Known rows, with every step that occurs:
T/L/E/V/S: [-0.558, -6.183,  2.697, -2.698, -0.596,  1.949, -0.249, -0.365, -1.798,
  1.428,  4.630,  1.220, -0.324, -1.052,  1.201,  2.637, -6.857, -3.418,
  0.523,  3.062,  0.700,  3.532,  0.650, -1.266]
S/E/L/T/U: [ 0.032,  0.137, -2.836,  0.138, -4.478,  1.797,  2.204, -2.875, -2.106,
  2.272,  0.622, -1.186,  1.511,  1.278,  1.690,  1.962, -3.396, -4.697,
  3.403,  1.603, -4.204,  1.906,  2.959, -1.437]
L/T/U/S: [ 0.087,  0.095, -1.188,  1.712, -1.480, -2.987,  3.638, -2.067, -0.461,
  1.085,  4.434,  1.624,  0.567, -0.043, -0.152, -1.121, -2.566, -1.799,
  1.067,  3.124, -2.313,  0.064,  1.481, -2.475]
L/T/E/V/S/U: [-0.384, -7.973,  2.587, -2.151, -0.188, -0.063, -0.516, -3.027, -5.441,
  3.711,  2.070,  0.370,  0.708,  0.364, -4.287,  3.233, -3.348, -5.197,
  4.685,  2.285, -1.435,  4.117,  0.778, -0.082]
T/L/E: [-0.295, -0.744, -0.124, -1.024, -2.613,  3.657,  0.662,  1.414,  0.544,
  1.269,  1.342,  1.481, -0.614,  0.290,  6.504,  1.742, -4.475, -0.665,
  0.698,  0.438, -0.514,  1.948,  1.826, -2.085]
T/L: [ 0.611,  1.271, -0.557, -0.412, -1.211,  1.446,  0.576,  0.860,  0.970,
  0.869,  3.650, -0.628, -0.582,  0.172,  4.083,  0.424, -2.103, -0.954,
  0.866,  2.401, -1.398, -0.073,  1.589, -0.426]
E/T: [-0.211, -2.110, -1.070, -1.441, -0.976, -2.813,  0.004, -0.560, -2.113,
 -0.029, -0.363,  0.252, -0.303, -0.462,  0.298, -3.086,  0.560, -2.762,
  0.090,  1.503, -1.226, -1.540,  0.113,  0.447]
L/T: [-0.068, -1.745, -0.922, -0.047, -1.991,  1.259,  2.562, -0.127, -1.462,
  1.143, -1.415,  1.002, -0.208,  0.815, -0.211,  0.657, -0.232, -1.375,
  0.315,  0.750, -1.555,  1.227,  1.985, -0.625]
V/S: [ 0.012, -2.362,  2.082, -0.408, -0.256, -1.997, -0.048, -1.296,  0.012,
  0.591,  3.777,  0.967,  0.635, -1.036, -3.871, -0.372, -1.810, -0.005,
 -1.931,  2.932,  1.331,  0.713,  0.232,  0.983]
E/L/T/U/S: [ 0.354,  0.596, -1.378,  0.851, -2.521, -3.889,  4.167, -2.036, -0.861,
  0.798,  4.469,  0.862,  0.826, -0.097,  0.162, -2.701, -3.420, -3.961,
  1.413,  4.857, -2.882, -0.424,  0.454, -3.149]
U/T/L/E/V: [-0.395, -5.217,  0.790, -2.049, -2.373,  2.513, -0.213, -0.351, -2.577,
  0.483,  2.717,  1.413, -1.042, -0.999,  3.585,  1.261, -5.962, -4.671,
  2.067,  0.015, -1.043,  1.812, -0.298, -2.439]
E/L/T/U: [ 0.147,  1.332, -2.462, -0.223, -2.944,  0.060,  3.438, -1.456, -1.097,
  2.099,  0.518, -0.175,  0.765,  1.377,  2.003,  0.110, -3.004, -5.214,
  0.621,  3.082, -3.956,  0.997,  2.461, -1.804]
S/U/T/E/V: [-0.286, -5.206,  1.489, -1.681, -0.731, -1.001, -1.098, -3.016, -5.063,
  1.733,  1.491,  0.011,  0.085, -1.015, -2.790,  0.049, -2.562, -5.578,
  4.672, -2.059, -1.589,  1.426, -1.664, -0.856]
S/V/L/E/T: [-0.815, -1.580, -0.732, -1.982, -4.199, -1.528,  0.321, -1.147, -2.976,
 -1.085, -2.004,  2.017, -0.128, -0.081, -0.613,  3.611, -1.590, -4.019,
  2.052, -0.159, -0.566, -0.563, -1.351,  0.247]
S/V/E: [-0.542,  1.481,  1.422,  0.442,  0.147,  1.508,  1.423, -2.349, -0.896,
 -0.188,  1.835,  0.343,  0.532,  0.413, -1.522,  7.258, -0.236,  0.966,
  3.384, -0.540,  0.736,  0.962,  0.374,  1.899]
S/E/T/U: [-0.392, -0.720, -2.889, -0.125, -2.614, -0.726, -0.705, -3.440, -2.346,
  1.563,  1.522, -1.142,  1.282,  0.224,  1.595,  0.356, -1.752, -3.536,
  3.368,  0.116, -3.249, -0.055,  2.498,  0.292]
L/T/U/S/E/V: [-0.428, -4.978, -0.665,  0.289, -1.179,  0.730,  0.665, -3.545, -4.251,
  1.003,  3.439, -0.988,  0.943, -0.304, -0.980,  3.120, -4.174, -4.008,
  6.435,  0.329, -2.481,  2.442,  0.654, -2.140]
S/T/L/E/V: [-0.320, -5.248,  0.811, -2.756, -1.284,  7.397, -2.182,  0.818, -2.534,
  0.612,  1.051, -0.571, -0.715,  0.391,  6.901,  3.894, -5.796, -3.130,
  4.456,  0.974, -1.253,  3.036,  1.157, -1.827]
E/V/S/U: [-0.082, -7.883,  3.208, -1.522,  1.894, -1.281, -4.154, -2.745, -4.155,
  1.667,  3.328, -0.565,  0.741,  0.446, -4.204,  3.758, -2.101, -3.921,
  4.525,  4.229, -0.219,  2.399, -1.418,  1.025]
E/L/T/U/S/V: [-0.930,  1.897, -1.985,  1.230, -2.920, -4.299,  3.893, -2.955, -0.320,
 -0.369,  4.003,  0.600,  0.807,  1.416, -1.160,  2.410, -3.223, -5.024,
  6.609,  2.508, -1.871,  0.005,  0.013, -2.235]
V/E/L/T/U: [ 0.639,  1.562, -0.965, -0.239, -2.515,  1.628,  4.448, -2.383, -2.179,
  2.690,  1.733,  0.154,  1.075,  0.627,  1.809,  2.136, -3.139, -3.695,
 -0.521,  3.986, -4.026,  1.375,  2.923, -0.870]

Rows:
[ 0.067,  2.089, -0.254, -1.884, -2.230, -0.937,  3.030, -0.117, -0.965,
  1.130, -0.311, -0.754,  0.473, -0.949,  0.510, -3.497, -2.558, -3.483,
  0.322, -0.484, -0.881,  0.488, -0.411, -1.711] : T/E/L
[ 0.426, -0.641, -1.541, -1.749, -2.121, -1.229,  0.517,  0.292, -0.891,
  0.840,  3.274, -0.419, -0.789, -0.210,  4.443, -2.478, -1.587, -3.475,
  0.900,  3.746, -2.513, -1.628,  1.756, -0.035] : E/T/L
[-0.355, -3.706, -0.055,  0.379,  0.194, -0.153, -1.051, -3.479, -3.195,
  0.157,  4.495, -1.700,  1.084, -0.959, -0.766,  2.738, -4.033, -3.042,
  6.308, -0.129, -1.375,  1.556, -0.781, -1.761] : T/U/S/E/V
[-0.478, -5.065,  0.346, -1.088,  0.093,  3.053, -2.363, -1.874, -3.815,
  0.039, -0.065, -2.354,  0.475, -0.385, -0.734,  3.992, -2.053, -2.526,
  5.485, -2.107, -0.526,  2.284, -0.633, -0.093] : S/E/V
[-0.759, -3.521,  0.156, -2.423, -0.425,  2.408,  3.542, -0.443, -4.105,
  2.303, -1.617,  0.043, -0.466, -0.466, -0.312,  0.879, -2.940, -4.705,
  2.360, -2.624, -1.567,  3.293,  1.285, -1.934] : L/T/E/V
[ 0.238, -5.046,  2.520, -0.125,  0.293, -2.038, -3.521, -2.618, -2.070,
  1.793,  3.411,  0.251,  1.112,  0.615, -3.963,  2.404, -0.828, -1.256,
  2.751,  4.420, -0.058,  1.355, -0.494,  1.513] : V/S/U
[-0.087,  1.866,  1.017, -0.712, -1.263,  0.095,  1.991, -2.044, -1.355,
 -0.574,  1.642, -0.765,  0.825,  0.225, -0.881,  4.409, -1.454, -2.090,
  3.189,  1.902, -0.180,  0.294, -1.110,  0.833] : S/V/E/L
[ 0.190, -4.340, -0.068, -0.904, -5.176,  0.580,  1.626, -2.548, -3.117,
  1.438,  1.362, -0.430,  1.434, -0.189, -3.082,  0.542, -3.248, -3.405,
  2.051,  3.253, -1.622,  2.119,  1.547, -0.285] : V/S/E/L/T
[ 0.472, -2.908,  1.861, -1.561, -4.258, -4.554,  0.407, -3.803, -3.128,
  1.974,  4.396,  0.780,  1.354, -1.632, -4.972, -4.144, -3.642, -5.331,
  1.455,  2.727, -1.254,  0.126, -1.504, -0.481] : V/S/U/T/E/L
[ 0.013,  3.289,  0.521,  0.667, -1.129, -2.808,  3.236, -3.554, -0.806,
 -0.339,  5.892, -0.178,  1.402, -0.227, -0.698,  3.245, -3.273, -2.740,
  4.021,  3.864, -1.039, -0.408, -1.027, -0.674] : T/U/S/V/E/L
[-0.210, -5.735,  1.425, -1.971, -1.112,  4.463, -1.429,  0.294, -2.471,
 -0.147,  3.847,  0.208, -0.597, -0.647,  5.596,  1.871, -6.425, -2.610,
  4.895,  2.281, -0.750,  2.072, -0.100, -2.944] : U/S/T/L/E/V
[-0.958, -0.909, -2.164, -1.092, -2.122, -0.608,  0.839, -1.430, -1.562,
  1.759, -0.156,  1.691,  0.289,  0.489,  4.427, -0.495, -3.340, -3.965,
  0.203,  0.695, -2.377,  0.722,  2.164, -1.488] : L/E/T/U
[-1.205,  1.592, -1.766,  2.064, -1.855, -3.491,  3.395, -2.969,  0.202,
 -0.082,  4.004,  1.376,  0.576,  1.538, -1.529,  3.886, -2.333, -2.858,
  6.536,  0.966, -1.216,  0.463,  0.882, -1.587] : L/T/U/S/V
[ 0.319,  0.896, -0.229, -1.418, -4.473, -2.906,  2.939, -1.820, -1.586,
  0.609,  1.617,  0.496,  0.513, -2.028, -1.778, -5.899, -2.890, -4.495,
 -0.293, -0.709, -1.321, -1.003, -1.165, -1.677] : U/T/E/L
[ 0.675, -0.405, -0.975, -0.843, -1.789,  1.367,  2.390, -1.857, -3.580,
  1.610,  0.604, -0.008,  0.328,  0.416, -0.827,  5.076, -2.861, -5.656,
 -0.111,  2.038, -4.106,  1.204,  1.033, -0.668] : E/V/L/T/U
[-1.091,  0.806,  0.020,  1.470, -0.398, -4.158,  1.026, -1.804,  0.788,
 -2.061,  3.617,  0.794,  0.220,  0.329, -2.842,  2.477, -0.714, -0.578,
  6.098, -0.122,  1.493, -0.775, -1.928, -0.763] : U/S/V
[ 0.009, -2.279,  0.180,  1.604, -1.846, -1.206, -0.821, -2.599, -1.258,
 -0.775,  3.798, -0.597,  1.171, -1.341, -2.155,  0.096, -1.327,  1.446,
  4.364, -0.340,  0.285,  0.036, -0.919, -0.828] : U/S/E
[ 0.062, -1.492, -1.324, -0.124, -4.664,  0.236,  2.222, -3.816, -2.211,
  2.717,  3.337, -0.508,  1.990,  0.562, -1.199,  1.756, -4.752, -4.693,
  2.013,  3.717, -3.306,  2.395,  3.197, -0.704] : V/S/E/L/T/U
[ 1.088, -2.420,  0.142,  0.305, -3.287, -1.065, -2.377, -2.122, -1.531,
  1.297,  5.846,  0.248, -0.077,  0.240,  1.296, -0.066, -1.869, -3.133,
  3.706,  3.641, -2.876, -1.138,  0.111,  0.137] : S/U/T/L
[ 0.724, -4.450,  0.051, -1.332, -3.558,  3.251,  0.702, -1.987, -5.652,
  0.400, -1.257, -0.896,  0.451, -0.499, -3.484,  6.100, -1.738, -3.911,
  2.252, -0.023, -2.637,  1.764, -0.238,  0.201] : S/E/V/L/T
[ 0.081,  0.045,  0.173, -0.524, -1.811, -2.885,  2.452, -2.053, -1.463,
 -0.125,  7.720,  0.552, -0.274, -0.889,  1.858,  1.314, -2.308, -2.186,
  4.208,  4.797, -1.401, -1.711,  0.727,  0.372] : U/S/V/E/T/L
[-0.326, -2.414, -1.292, -0.452, -2.726, -2.244, -0.718, -4.412, -2.383,
  1.979,  4.259, -0.421,  1.695, -0.446, -1.210,  0.084, -3.161, -3.578,
  1.850,  2.369, -2.349,  0.457,  2.620,  0.988] : V/S/E/T/U
[ 0.260, -1.162, -1.169, -1.095, -3.306,  0.130,  3.116, -0.021, -1.975,
  0.849, -1.500,  0.017,  0.115,  0.637,  0.152, -1.193, -1.347, -3.986,
  0.457,  2.799, -2.323,  0.615,  0.818, -1.399] : E/L/T
[-0.967, -6.900,  3.142, -2.359,  0.289,  0.911, -0.528, -0.980, -2.506,
  0.844,  2.000,  1.694,  0.103, -1.157, -1.769,  2.558, -5.367, -2.755,
 -0.087,  1.428,  1.716,  3.587, -0.536, -0.951] : L/E/V/S
[ 1.019, -2.112,  1.311, -1.067, -2.531,  3.609, -1.908, -0.604,  0.307,
  0.942,  6.556, -0.819,  0.368, -0.228,  2.510,  0.694, -3.907, -0.221,
  1.416,  5.610, -1.129,  0.552,  2.812,  1.098] : V/S/T/L
